What can hang from each mark
j_638: j_128 j_644 j_864
j_819: j_790
j_590: j_644
j_790: j_91 j_128
j_890: j_638
j_91: j_247 j_790
j_128: j_247 j_638
j_697: j_247
j_864: j_638
j_644: j_590 j_638
j_247: j_128

Known rows, with every way that one mark hangs from another
j_790(j_91(j_247) j_128(j_638(j_644))): [-48 -38   7  22  36  11  16  51   7 -40 -42  17  61  26  -2  32 -21  55
  18  28  43 -21  -1   7 -19  55  31]
j_819(j_790(j_128)): [-20 -35  14   1   3   5 -32  14   6 -21  11  20 -29  49   0  20  -4 -37
  -1  -6 -28  30 -10   4 -36  13 -29]
j_590(j_644(j_638)): [  1   6 -21   7  37 -19  31 -35 -27 -25  31 -13 -50   7 -20  -3 -39 -25
 -12 -38 -26   9 -15  42 -14   2 -26]
j_128(j_638(j_644 j_864)): [ 59  23   9  -8 -11 -14  18  25  -1 -14   6   2  40 -27  18 -10  -1  61
  21  40  44 -57  23 -46  11  15  15]
j_697(j_247(j_128(j_638(j_644(j_590) j_864)))): [ 19   3  10  27   3  -8  48 -21 -28  18 -11  12  41  -5 -45 -13  35  38
  23  19  36 -62  25 -57  15  20  26]
j_638(j_128(j_247) j_644(j_590) j_864): [ 20  15 -15   0 -19 -16 -31 -24  11  31   3   1 -20 -59  26 -22  42  18
   3 -12  -9   4 -24 -47   7 -44  -1]
j_644(j_590): [  1  -2  -3  10  13 -13 -19 -18  -1  -4  13   4 -40  21 -31 -17 -15 -31
 -31 -13 -26  35  -4  15   7 -15 -43]
j_790(j_128): [-15 -23   4   1   1   2 -36   3  12 -21   8   1  -9  39 -23  24  -9 -26
   2 -18  -5  36   7  38   4  24 -34]
j_638(j_644 j_864): [ 61  -8  -8 -13  -5 -46  -8   6  -2  -8   6   8   2 -25  24  -5   9  49
  11  23  38 -32   1 -42   3   4 -22]
j_128(j_638(j_644)): [ 24  30  12 -13  -5  -2  24  25 -15 -28   3 -22  27   3   9  -2 -29  34
   5  30  19 -36  26  -6  26  20   1]
j_247(j_128(j_638(j_644 j_864))): [ 50   4  16  -8   1   1  12  20 -15   8 -12  -1  52   3 -10  -6  26  49
  34  30  56 -76  32 -40  -3  22  24]
j_128(j_247): [ -9  15 -27 -27 -16  -8 -12 -21  17   6  20 -22 -12   3   1  -4 -26 -40
 -32 -18  -1  35   3  28  30 -26 -46]
j_819(j_790(j_128(j_247 j_638(j_864)))): [-25   5   7  -5 -21  37  -5  18  28  11  14  21  20  -8  13   5   7  -2
  20   4  -3  -6   0 -44 -27   2  23]
j_638(j_128(j_247) j_644): [  5  23  -9 -23 -31  -1 -19 -13   8  -1   6 -27  -7 -21  39   9  14  -9
  -3  -4 -16   7 -10   5  31 -32 -18]
j_790(j_91 j_128(j_247)): [-72 -24 -15  -6   9   3  -8  15   7 -21  -1   6  27  26  -8  17  -8 -27
 -18 -25  32  39 -25  20  21   0 -27]
j_91(j_247(j_128(j_638))): [ -4 -19  10   5  19  36   4  -2  10  16 -13 -14  20  55 -38  22 -18 -19
   2  20  -3 -14  34  48 -24  27  18]
j_697(j_247(j_128(j_638(j_644 j_864)))): [ 37   3  17   7 -13  -9  51  -9 -28   5  -3   4  63  -1 -21   7  31  43
  29  35  54 -75  31 -45  17  36  27]
j_864(j_638(j_644(j_590))): [ 31  -2  11  -6  25 -59  12 -15  -8 -16  -4 -17 -54   1  24 -29 -21  12
 -13 -25  16  14 -10   0  28   1 -36]
j_790(j_91 j_128(j_247 j_638)): [-78  10  -2  -4  -2  36  11  38   8 -26  -4   1  63  27 -16  13 -20  -8
  -1  -7  34  15 -14  17  26  10   7]
j_864(j_638(j_128)): [ 38   7  35 -27 -13 -13 -18  -1  -7 -11  16 -29 -53  22  48   6  -2 -55
  -1   1 -30  35 -30  50   5  -8  -6]
j_819(j_790): [ 10 -14  13 -16   9 -17 -11  -1  -9 -14  18   3 -38  30  14   4 -17 -42
 -26  21 -29  18 -15  -9 -25 -15 -36]
j_644(j_590 j_638(j_128 j_864)): [ 42  -9   9  12  13 -26 -26 -21 -14   9  22  24 -76 -17   0 -20  30 -26
 -20 -17 -59  39 -39  -3 -42 -36   6]
j_590(j_644): [ -1  16 -23   1  21  12  13 -21  -8  -9  23 -18 -15   6 -21   3 -29 -18
   7  -6  -5  -8  -8  27   4   7 -32]
j_890(j_638(j_128(j_247) j_644(j_590) j_864)): [ 37  49  -1  15 -28   6  -2  -8  25  49   2   4 -16 -77  30 -37  53  52
  11  -7 -19  -7 -10 -22  30 -21   7]
j_91(j_247 j_790(j_128(j_638))): [-37 -55 -11  29  11  35 -15  21  28   1 -36  16  19   1 -30  23 -51   6
   2   9  -1  18  51  41 -30  50  41]
j_697(j_247(j_128)): [ -4 -22   8   1  -5 -15  18 -46 -24   1  11  -6  10  56 -50  22   7 -51
 -11  -2   2  -2  17  33  18  11 -28]

Rows
[ 12   3 -19   1  -2 -22 -21 -39  -3  28  30  10 -72 -41   7 -26  28 -34
 -27 -47 -55  49 -39  -4 -20 -58   3] | j_644(j_590 j_638(j_128(j_247) j_864))
[ -4  13 -10 -20 -18  -7 -13 -29  -7  -3  30 -19 -56  -2  23   8  -2 -58
 -34 -38 -63  59 -23  47   1 -45 -12] | j_644(j_638(j_128(j_247)))
[ 33   8   9  11  16  -3  10   6 -11  24 -16   9  24  -4 -29 -28  31  45
  27  14  40 -63  23 -48  -7   7  24] | j_247(j_128(j_638(j_644(j_590) j_864)))
[  8  23   3 -10  -8 -22  -3 -27   3  11  -4 -33 -55 -23  53 -27   6 -15
  -5 -39 -20  32 -28   7  34 -35 -14] | j_864(j_638(j_128(j_247) j_644(j_590)))
[-14  10  14  22   7   6  50 -30 -35  -1 -10  -3  31  28 -61  -9  10  12
   8   4  12 -42  37 -16  32  18   4] | j_697(j_247(j_128(j_638(j_644(j_590)))))
[-48  -7  22   7  13  28  11  51  -8 -49  -7  17  57  45 -23  18 -13  -4
   3  23  30   3 -12  16   1  34  13] | j_790(j_91 j_128(j_638))
[  8 -58 -17  34  13   3  -7  37  26   9 -49  28  37 -52  -1  16 -17  86
  32  25  43 -35  51 -29 -39  63  60] | j_91(j_247 j_790(j_128(j_638(j_644 j_864))))
[  4 -45 -12  21  23   5  11  10  -1  15 -62  -2  28  -2 -23  12 -32  45
   5  23  35 -44  69  15 -24  38  42] | j_91(j_247(j_128(j_638(j_644))) j_790)
[ 29   7  -8 -19 -19 -22 -20 -26   1  12  31   1 -45 -38  32  -2  23 -31
 -17 -25 -36  31 -36  11 -16 -44   5] | j_644(j_638(j_128(j_247) j_864))
[-10 -48 -12  16  18  25   0   4   6  33 -48   5  23  16 -39  10 -38 -11
  -9  18   9 -15  59  44 -35  32  44] | j_91(j_247(j_128(j_638)) j_790)
[-36 -37  11   9  42  25  23  20  -7  -5 -35   8  54  62 -35  19 -16  -8
  -4  38  32 -27  -2  33 -37  25  28] | j_790(j_91(j_247(j_128(j_638))))
[-12  21 -18  -3 -13  -1 -25 -28   6  13  -3 -13 -35 -27  13 -15  12  -7
 -12 -25 -33  22 -17  -9  29 -43 -20] | j_638(j_128(j_247) j_644(j_590))
[ 54   3  29 -22 -10 -33  -7   4 -13 -17  -4 -29 -40   8  71   2   1  -6
  15   4  -8   4 -23  23  16  -1  -8] | j_864(j_638(j_128 j_644))
[-45 -35 -37   3 -13   1 -36  -3  24  14 -14   5  -7 -18 -14   8 -31 -29
 -18 -43   9  45  35  35  20   1 -13] | j_91(j_790(j_128(j_247)))
[ 67  35  34  -6 -32  17 -19  15  17  31  17   9  -6 -26  35   0  38  14
  13  31 -34   1 -12  21  -3   6   8] | j_890(j_638(j_128 j_864))
[ 18  40 -19   1 -10  -6  18  -1  13  22   7  -1  21 -56   3 -39   1  55
   6   0  31 -28  13 -61  27 -18  10] | j_128(j_247 j_638(j_644(j_590) j_864))
[ 31  42 -17 -19 -28  -3  21   5  15   9  10 -12  46 -51  29 -16  -4  58
  17  15  45 -44  18 -49  32  -4   9] | j_128(j_247 j_638(j_644 j_864))
[ 48  -1   4   9   4 -22 -34  -6  -3  12  -1  15 -24 -35  17 -18  43  25
  10  14 -14  -8 -25 -47 -15 -23   1] | j_638(j_128 j_644(j_590) j_864)
[ 39   7  -8   8  24  -5   5 -27 -24   2  32   4 -46 -32   8   6  19 -13
  21 -14 -49  -8 -44   9 -49 -14  18] | j_590(j_644(j_638(j_128 j_864)))
[-20  13 -15  -2  -2  -9 -17 -43  -7   8  23  -8 -78 -11  -6 -17   1 -60
 -47 -56 -77  75 -31  38   0 -57 -14] | j_644(j_590 j_638(j_128(j_247)))
[  2  59   1   8 -23  15   4 -10  20  33  -5 -19 -27 -44  24 -20  25  28
  -6 -20 -41  17  -5  21  48 -26 -17] | j_890(j_638(j_128(j_247) j_644(j_590)))
[-72  -2   5   0   9  14  24  50  -9 -37 -20  12  54  12  26  10  -6  33
   8  13  35 -25 -19 -46  -3   6  15] | j_819(j_790(j_91 j_128(j_247 j_638(j_644))))
[-56 -16  33   7  21  29  13  60 -15 -43 -11  32  36  54   1  14 -11 -17
   2  37   2  -6 -31 -19 -40  22  16] | j_819(j_790(j_91 j_128(j_638)))
[-45  27 -11  -7 -24  49  -8  12  22 -11  17 -17  32  16 -19  10 -21 -16
   4 -23   2  23  24  31  26  14  -1] | j_790(j_128(j_247 j_638))
[-51 -16  -4  -7  -5  14 -28  -4  22  -4  13   7 -24  22   6  17 -10 -47
 -12 -26 -27  36  -4  10 -14 -10 -34] | j_819(j_790(j_128(j_247)))
[ 23   8  18   2 -16  10  42 -16 -26  15  17   8  54  18 -44   7  24 -10
  19  33  26 -46  27 -17   7  28  29] | j_697(j_247(j_128(j_638(j_864))))
[-76 -36  -4  -6  12  -1  -8  18   3 -21  -6  25   7  31  12  16  -6 -37
 -19  -7   3  33 -44 -14 -17 -16 -24] | j_819(j_790(j_91 j_128(j_247)))
